Each row was made from one path, in order. Every step used is in the known rows, and no mark comes twice. Write each row's path.
In the rows, 128 means zero.
Known rows:
tosip > bapip > vaku: [113 177 170 140 165 108 111 163 109 112  80 109 134 159 143 153  94 114
 157 131 155 164  66 145 113 140 146  82 135 180 105 145]
bapip > vaku: [123 163 175 138 153 129 141 157 117 119  77 120 134 145 135 151 103 134
 158 114 159 162  80 144 145 131 152  99 114 137 130 174]
suza > tele > vaku: [128 162 167 128 107 132 134 154 112 116 118 146 162 179 127 106 119 145
 156 125 162 153  79  92 130 123 160  71  93 150 121 183]
vaku > bapip: [112 154 161 147 155 112 107 182 136 143  94 120 154 129 141 133  99 126
 150 139 140 159  70 131  98 111 148  90 113 162 118 142]
bapip > vaku > tele: [129 175 200 131 163 134 134 176  96 111  70 107 151 155 125 134 118 150
 159 136 165 168  72 136 175 124 151 123 112 127 150 177]
gonu > tosip > bapip > vaku > tele > suza > kuzat: [101 186 184 117 154 134 103 172 117  93  95 128 110 166 150 155  84 116
 136 151 162 150  75 108  98 104 176  83 113 176 148 148]
tero > latelip: [104 151 174 138 117 119 129 200 143 139  85 122 174 158 112 135 109 156
 186 103 159 148  45 145 124 112 133  95  84 168 121 164]
kuzat > suza > tele > vaku > bapip > tosip: [103 166 124 131 149 135 117 143  97 129 116 170 172 166 120 115  77 117
 136 147 146 135  64 133  83 128 164  86 133 173 167 180]
gonu > tosip > bapip > vaku > tele: [124 183 180 104 165 113 114 174 118 103  82 106 104 161 145 151  84 126
 139 152 170 151  90 118 111 114 167  77 122 176 137 145]
gonu > tosip > bapip > vaku > tele > suza > kuzat > zunad: [ 90 188 176 108 162 138 107 167 127  78  92 126 116 152 153 173  83 107
 126 159 151 155  82 108  95  98 175  81 114 180 139 147]
tero > kuzat > suza > tele: [ 82 137 169 124 119 149  74 177 105 107 129 180 187 136 115  98  87 118
 153 119 147 143  69 114  99  93 180  82  70 117 156 185]
tero > kuzat: [ 96 140 190 120 104 127  88 191 128 114 111 143 160 119 137 131 100 126
 163  98 159 161  74 118 123  88 168  80  70 110 119 159]
tele > vaku: [133 150 165 129 110 116 132 153 123 138 100 135 145 158 134 157 118 141
 160 115 165 160  83 143 135 126 146  70 110 149  92 167]
suza > tele > vaku > bapip: [127 175 161 136 121 122 127 161 111 121 111 138 165 180 135 114 117 141
 160 138 149 155  71  90 108 126 160  64 101 163 127 167]
mumet > zunad > kuzat: [114 143 186 102 112 124 127 181 142  93 103 141 126  99 128 145 104 128
 130 126 147 113  72 125 140  80 148  68  71  92  98 177]
neneb > kuzat > suza > tele > vaku > bapip: [ 86 169 144 123 120 151 102 180  97 111 135 165 176 138 109 125 101 128
 160 140 172 135  66 111  95 104 134  80  96 148 151 156]
tosip > bapip > vaku > tele > suza > kuzat: [ 95 190 194 147 161 132  94 176  92  97  87 121 156 173 142 144 104 116
 152 146 152 168  45 125 125 124 154 105 124 173 132 150]
sopaku > kuzat > suza > tele > vaku > bapip > tosip > gonu: [ 90 162 165 119 120 114 138 154 108 128 115 171 190 144 115 136  70 135
 116 139 165 100  87 105  87  85 149  84 129 157 164 171]
gonu > vaku: [134 148 196 122 155 137 138 153 132 141  98 124 139 153 134 157 104 146
 164 129 191 157 102 148 131 125 160  69  98 156  89 180]
bapip > tosip > gonu > vaku > tele > suza: [125 164 188 101 153 120 134 142 131 134  90 117 157 146 131 153  68 120
 140 135 186 134  97 136 111  89 165 139 174 169 176 176]
vaku > gonu: [135 110 194 122 136 128 119 155 143 147 100 124 188 123 122 135  89 141
 145 122 166 156  92 150 125  77 135 115 118 127 113 172]
gonu > tosip > bapip > vaku > tele > suza > kuzat > neneb: [ 86 191 182 107 161 120 104 171 128  81  99 129 100 163 155 149  91 118
 121 155 164 152  71 113  98 110 171  88 126 188 140 134]
tosip > bapip > vaku > tele > suza > kuzat > tero: [ 78 181 188 132 163 130  83 172  88  99  91 109 142 168 138 141 124 112
 149 141 142 167  43 125 120 122 149 127 133 172 131 148]
gonu > tosip > bapip: [115 156 160 107 146 110 104 169 145 118 104 123 103 144 146 143  75 116
 130 143 168 143  97 119  84 102 166  64 115 184 112 140]
suza > tele > vaku > gonu: [141 147 183 120 109 132 134 145 116 124 115 139 186 176 124 115 110 151
 157 127 165 151  86 102 126 104 152  81 105 141 124 185]
tero > kuzat > sopaku: [122 140 200 128 112 118 106 193 138 127 109 109 160 125 145 149  89 123
 135 112 144 164  70 106 115  96 149  71  69 100 119 147]
zunad > mumet: [112 103 161 139 156 118 120 182 151 173 101 124 128 106 135 108 114 143
 153 114 171 182  77 134  99 103 138 105 111 138  79 169]
mumet > zunad: [125 137 176 100 125 144 130 163 146 109  90 126 135 110 124 142 104 128
 133 135 142 142  78 146 152  93 149  87  88 112  99 197]
tosip > gonu > vaku > tele > suza > kuzat: [130 142 227 117 140 145 112 150 128 130 106 119 182 159 119 150  89 134
 154 145 172 151 116 127 123  79 155 118 128 152 143 183]
neneb > kuzat: [ 90 151 173 116 106 143 116 197 130 113 126 134 149 105 122 134 109 134
 159 109 193 149  77 112 134  87 124  98  85 126 121 145]
suza > kuzat > zunad: [ 68 146 166 122 117 165 135 172 147  86 128 141 159 102 151 155  89 114
 121 108 144 180  86 105 139  79 142  77  74 132  96 160]
vaku > gonu > tosip > bapip: [136 128 186 100 146 112 108 155 149 134  98 116 150 135 137 151  66 126
 134 141 170 145 103 138  86  74 149  86 130 163 115 148]

Which path is each row?
[124 186 144 124 128  96 140 158 120 139  88 123 134 153 156 172  94 125
 155 121 158 157  64 137 105 131 151  69 145 174 123 141]
tele > vaku > bapip > tosip
[ 87 145 174 131 113 135 132 163 104 126 123 188 188 150 106 121 101 153
 122 136 172 107  80 109 118  97 148  74  81 138 127 189]
sopaku > kuzat > suza > tele > vaku
[127 163 187 131 165 107 112 154 112 119  77 102 160 155 139 160  85 119
 157 133 157 163  72 154 108 120 138  91 146 172 108 148]
tosip > bapip > vaku > gonu
[134 166 189  88 148 114 151 148 128 131  92 102 149 138 135 151  61 129
 140 125 194 144 108 132 128  90 154 123 169 162 166 171]
bapip > tosip > gonu > vaku > tele
[ 67 144 194 113 121  98 142 183 152 110 115 156 149 112 133 124 120 161
 101 120 187 127  77 117 141  91 129  94  95 145  88 143]
sopaku > kuzat > neneb
[121 190 150 125 121 117 142 158 110 117 109 136 153 175 144 119 101 134
 152 130 159 150  65  87 106 125 163  70 121 170 146 163]
suza > tele > vaku > bapip > tosip
[ 93 147 167 121 107 143  81 168  97 109 126 180 185 151 118 117  95 122
 162 118 148 145  70 119 101 104 178  66  75 122 146 184]
tero > kuzat > suza > tele > vaku
[145 136 222 117 156 130 107 144 131 143  92 114 183 160 111 149  97 138
 158 156 173 143 120 143 116  86 158 129 143 158 142 186]
tosip > gonu > vaku > tele > suza
[148 129 203 110 143 121 129 135 145 144  99 108 162 143 120 160  78 132
 157 129 175 148 138 146 111  94 148  95 140 158 116 177]
tosip > gonu > vaku
[104 177 204 147 153 155 117 174  96 103  83 132 160 164 131 139 118 136
 155 135 155 165  56 124 158 114 162 131 103 129 162 181]
bapip > vaku > tele > suza > kuzat
[117 181 179 118 170 119  98 168 121 107  80 122 110 168 142 152  91 119
 139 163 162 141  78 123  93 112 178  94 128 184 147 151]
gonu > tosip > bapip > vaku > tele > suza
[115 167 151 121 151  93 127 162 142 141  90 106 151 118 146 147  59 107
 137 128 148 145  85 126  79  94 148 112 170 176 165 135]
vaku > bapip > tosip > gonu
[ 92 165 192 140 173 155 124 174 112 106  79 126 154 139 137 149 123 135
 152 141 150 183  60 125 139 106 156 130 112 130 137 180]
bapip > vaku > tele > suza > kuzat > zunad > mumet
[ 89 151 204 146 133 160  91 191 113 116 112 149 184 152 123 108 122 138
 139 147 157 159  52 109 148  85 160 141  87 132 152 176]
vaku > tele > suza > kuzat
[109 151 135 142 148 140 103 147  98 133 119 172 183 170 109 109  93 124
 144 154 137 138  70 135  86 129 159  80 114 167 147 185]
kuzat > suza > tele > vaku > bapip
[116 153 181 124 115 134 133 198 140 126 124  98 148 110 131 151  98 131
 130 122 179 153  72 102 126  95 105  90  83 115 120 132]
neneb > kuzat > sopaku
[140 145 195 127 154 129 141 145 120 128  73 112 163 141 131 161  93 140
 160 115 162 161  86 158 140 107 143 110 129 125 132 176]
bapip > vaku > gonu
[ 97 161 156  97 118 147  98 166 104 103 137 160 169 144 110 137  81 124
 150 144 187 128  83 114  81  87 135  73 109 157 149 154]
neneb > kuzat > suza > tele > vaku > gonu > tosip > bapip
[127 170 199 107 143 129 150 148 134 131 103 101 155 148 146 167  54 115
 116 132 177 145  91 113 111  86 150 123 159 154 176 164]
bapip > tosip > gonu > vaku > tele > suza > kuzat > sopaku
[ 74 138 174 161 119 162  93 166 138 122 125 172 164 141 135 131 105 114
 138 121 145 150  56 118 105  91 165 116  88 143 130 173]
tele > suza > kuzat
[132 167 159 139 127 103 122 162 122 144  91 125 148 159 144 167 115 134
 164 131 148 163  73 140 108 131 145  61 119 166  98 146]
tele > vaku > bapip
[118 187 190 122 160 128 114 174 124 103  94 106 110 171 155 167  75 113
 116 160 153 151  71 100  94 108 163  78 112 170 147 139]
gonu > tosip > bapip > vaku > tele > suza > kuzat > sopaku
[126 142 191 147 125  95 133 195 145 130 120 116 141 120 141 145  90 131
 111 122 152 124  71  98 110  97 128  70  77 106 106 130]
zunad > kuzat > sopaku
[ 67 127 161 124 132 158 136 179 154 109 126 135 144  88 155 147  96 120
 127 105 150 197  82 105 117  77 135  79  81 129  77 161]
suza > kuzat > zunad > mumet
[120 129 151 129 139 147 108 133 102 134 122 175 200 168 101 110  88 132
 143 146 151 136  81 144 100 111 154  94 115 149 144 200]
kuzat > suza > tele > vaku > gonu
[ 59 124 161 152 141 163 100 166 158 122 120 165 159 111 143 146 110 109
 132 127 136 169  62 119  85  82 159 114  95 146 103 172]
tele > suza > kuzat > zunad > mumet
[121 143 147 115 146 136  98 134 105 125 121 168 176 177 111 121  73 120
 134 160 153 129  87 137  72 110 163  72 126 176 143 184]
kuzat > suza > tele > vaku > gonu > tosip > bapip
[ 57 148 166  96  97 135 104 209 127 118 118 111 143 117 108 138 143 141
 181  92 177 142  47 119 122  87 108 128  88 142 127 138]
neneb > kuzat > tero > latelip
[110 169 194 101 137 135 138 147 127 121 103 123 155 143 140 156  60 118
 136 123 186 142  93 120 116  82 163 128 159 161 178 172]
bapip > tosip > gonu > vaku > tele > suza > kuzat
